Each row was made from one small tree. Brackets hold a mark, then the marks that hang from it, in the order of their numbers. Every link used is in the known rows. Write each row's tree.
In the rows, 128 means zero.
Known rows:
(J798 J249 (J805 (J891 J95 J561))): [132 158 134  97  92 123 129 155  60 115 145 106 161 118 100 110  98 153
 102 101]
(J805 (J891 J95 (J561 (J798 (J249 J522))))): [ 95 148 138 120  90 153  84 158  44 133 117  97 161 131  97  91  61 121
 122 107]
(J552 J411 J805): [127 119 134  82 155 119 144 155 120 150 149  91 137 126 150 119 106 110
 101 129]
(J249 J561): [126 116 130 117 114 143 116 139 100 128 127 124 123 123 136 116 124 109
 119 122]
(J561 (J798 J249)): [121 130 115 129 107 141  89 123 123  98 108 103 145 144 141 135 122  96
 143 112]
(J891 (J95 (J798 J249)) J561): [150 139 123 109 124 138 125 136 112 108 137 128 144 124 101 100  92 123
  99 124]
(J95 (J552 J411) (J798 (J805 J249))): [151 114 114  57 130 111 135 140 133 130 162 121 159  93 167 145 107 143
  71 126]
(J95 (J249 J522) J552 J798): [129 106  99 100 133 134 112 123 153 122 148 135 138  89 162 116 104 124
  70 144]
(J805 (J249 (J522 J798)) (J891 (J95 J552))): [111 141 143 108 110 147 100 143  79 187 137 144 176  74 122 108  69 149
 114 125]
(J522 (J798 (J249 J561) (J805 (J891 J95)))): [123 152 132 110  73 149 102 160  82 122 136 126 166 102 132 113 114 122
 112  90]
(J522 (J798 (J805 J891))): [121 156 124 128 102 116 109 144 126 139 150 143 154 114 136 142 133 142
 118 104]
(J805 (J249 (J522 J798) J561) (J891 (J95 J552))): [111 130 144  98  96 163  88 152  51 185 136 139 170  68 131  96  66 131
 106 119]
(J552 J411 (J805 (J249 J522 J561) J891)): [104 108 152  57 130 143 107 196  29 170 155  93 142  87 156  90  74 103
  95 108]
(J522 (J798 (J805 (J249 J561) (J891 J95)))): [125 150 147  91  94 134  94 157  73 158 140 137 166  88 124 116  94 132
 111  93]
(J552 J411 (J805 J249 (J891 J95 J561))): [140 143 153  45 163 107 135 171  48 192 160  84 161 107 107  95  43 132
  90 120]
(J805 (J249 (J522 J798) J561)): [ 91 112 126 121 100 166  64 164  77 146 124 143 137 102 148 104 113 102
 133 108]
(J891 (J95 (J249 J522 J561) (J552 J805) J798)): [129 106 130  59 136 150 117 140 115 145 151 114 152  69 152  81  63  97
  37 145]
(J561 (J798 J249 (J805 J891))): [123 148 124 113  82 125  94 138 100  95 129 103 162 129 140 144 122 120
 126  93]
(J249 J522 J561): [ 94 109 134 125  97 164 103 159  75 127 123 125 121 115 138  98 116 112
 116 120]
(J561 (J798 (J805 (J249 J522) (J891 (J95 J552))))): [101 142 153  80  85 133  94 144  59 154 129 106 187  86 122 122  60 150
  98 113]
(J561 (J798 J805)): [111 139 127 115 100 121  98 130 128 109 119 108 150 143 138 146 124 120
 119 110]

Which tree is each row?
[ 93 109 136  93  81 152  89 173  53 114 131 121 138  99 149 109 119 123
 109 103] : (J798 (J805 (J249 J522 J561)))
[107 141 130 108  87 151  94 140  43 143 125  92 176 116 109  98  53 131
 102 122] : (J805 (J891 (J95 J552) (J561 (J798 (J249 J522)))))
[ 98 118 141  73 128 147  83 198  50 184 157 109 152  88 163  95  80  95
 103 103] : (J552 J411 (J805 (J249 (J522 J798) J561) J891))
[161 116 103 111 119 135 130 113 147  98 143 136 147 102 149 135 126 121
  96 136] : (J95 J552 (J798 J249))
[140 150 146  92 102 116 154 127 100 148 149 118 171  91 117 130  93 170
  86 128] : (J798 (J805 (J891 (J95 J552))))
[ 96 147 154 100 111 136  76 157  36 169 121 107 163 118  88  94  40 130
 121 111] : (J805 (J249 J522) (J891 J95 (J561 J798)))
[139 128 146  60 162 106 132 164  83 170 161  96 149  99 144 119  84 120
 108 115] : (J552 J411 (J805 J249 J891))
[ 79 125 124 127  72 161  79 172  90 121 133 135 142 112 155 113 132 115
 108 102] : (J249 (J522 (J798 J805)) J561)
[ 89 152 122 129  86 132  86 175  72 141 155 136 153 120 122 116 108 147
 106 103] : (J249 (J522 (J798 (J805 (J891 J561)))))
[100 133 146  99  94 127 104 170  62 129 144 129 151  90 131 120 110 150
 118 101] : (J798 (J805 (J249 J522) J891))
[139 125 100  60 155 118 143 130 108 169 149  81 152 120 140 103  65 145
  65 143] : (J891 (J95 J249 (J552 J411)) J561)
[ 76 119 134 113  67 158  74 160  77 109 116 104 144 129 149 116 111 102
 107 103] : (J249 J522 (J561 (J798 J805)))
[139 133 136  55 163 101 125 171  53 176 167  87 150 114 129 110  70 123
  97 120] : (J552 J411 (J805 J249 (J891 J561)))
[130 130 109  97  80 132 111 158  71  99 169 126 163  94 135 115 101 148
  67 118] : (J95 J552 (J798 (J249 J522) (J805 (J891 J561))))
[123 125 149 108  89 170 109 167  71 117 135 137 145  86 119  81  84 110
  97 107] : (J805 (J891 (J95 (J798 (J249 J522 J561)))))
[138 115 147  50 146 122 121 174  55 171 157  92 143  95 154 108  81 102
  98 110] : (J552 J411 (J805 (J249 J561) J891))
[114 119 133  75 142 137 130 134 113 154 142  95 158  82 141  91  71 123
  68 146] : (J891 (J95 (J249 J522) (J552 J805)))
[143 133 171  64 135 129 122 155  52 172 141 108 155  82 112  94  66 109
 102 117] : (J552 (J805 (J249 J561) (J891 J95)))
[ 97 136 135 108 112 132  64 157  41 154 127 110 151 126 110 110  67 121
 127 110] : (J805 (J249 J522) (J891 (J561 J798)))
[ 96 129 141  62 139 123  79 185  32 176 149  74 160 122 134 101  46 103
 100 111] : (J552 J411 (J805 (J249 J522) (J891 (J561 J798))))
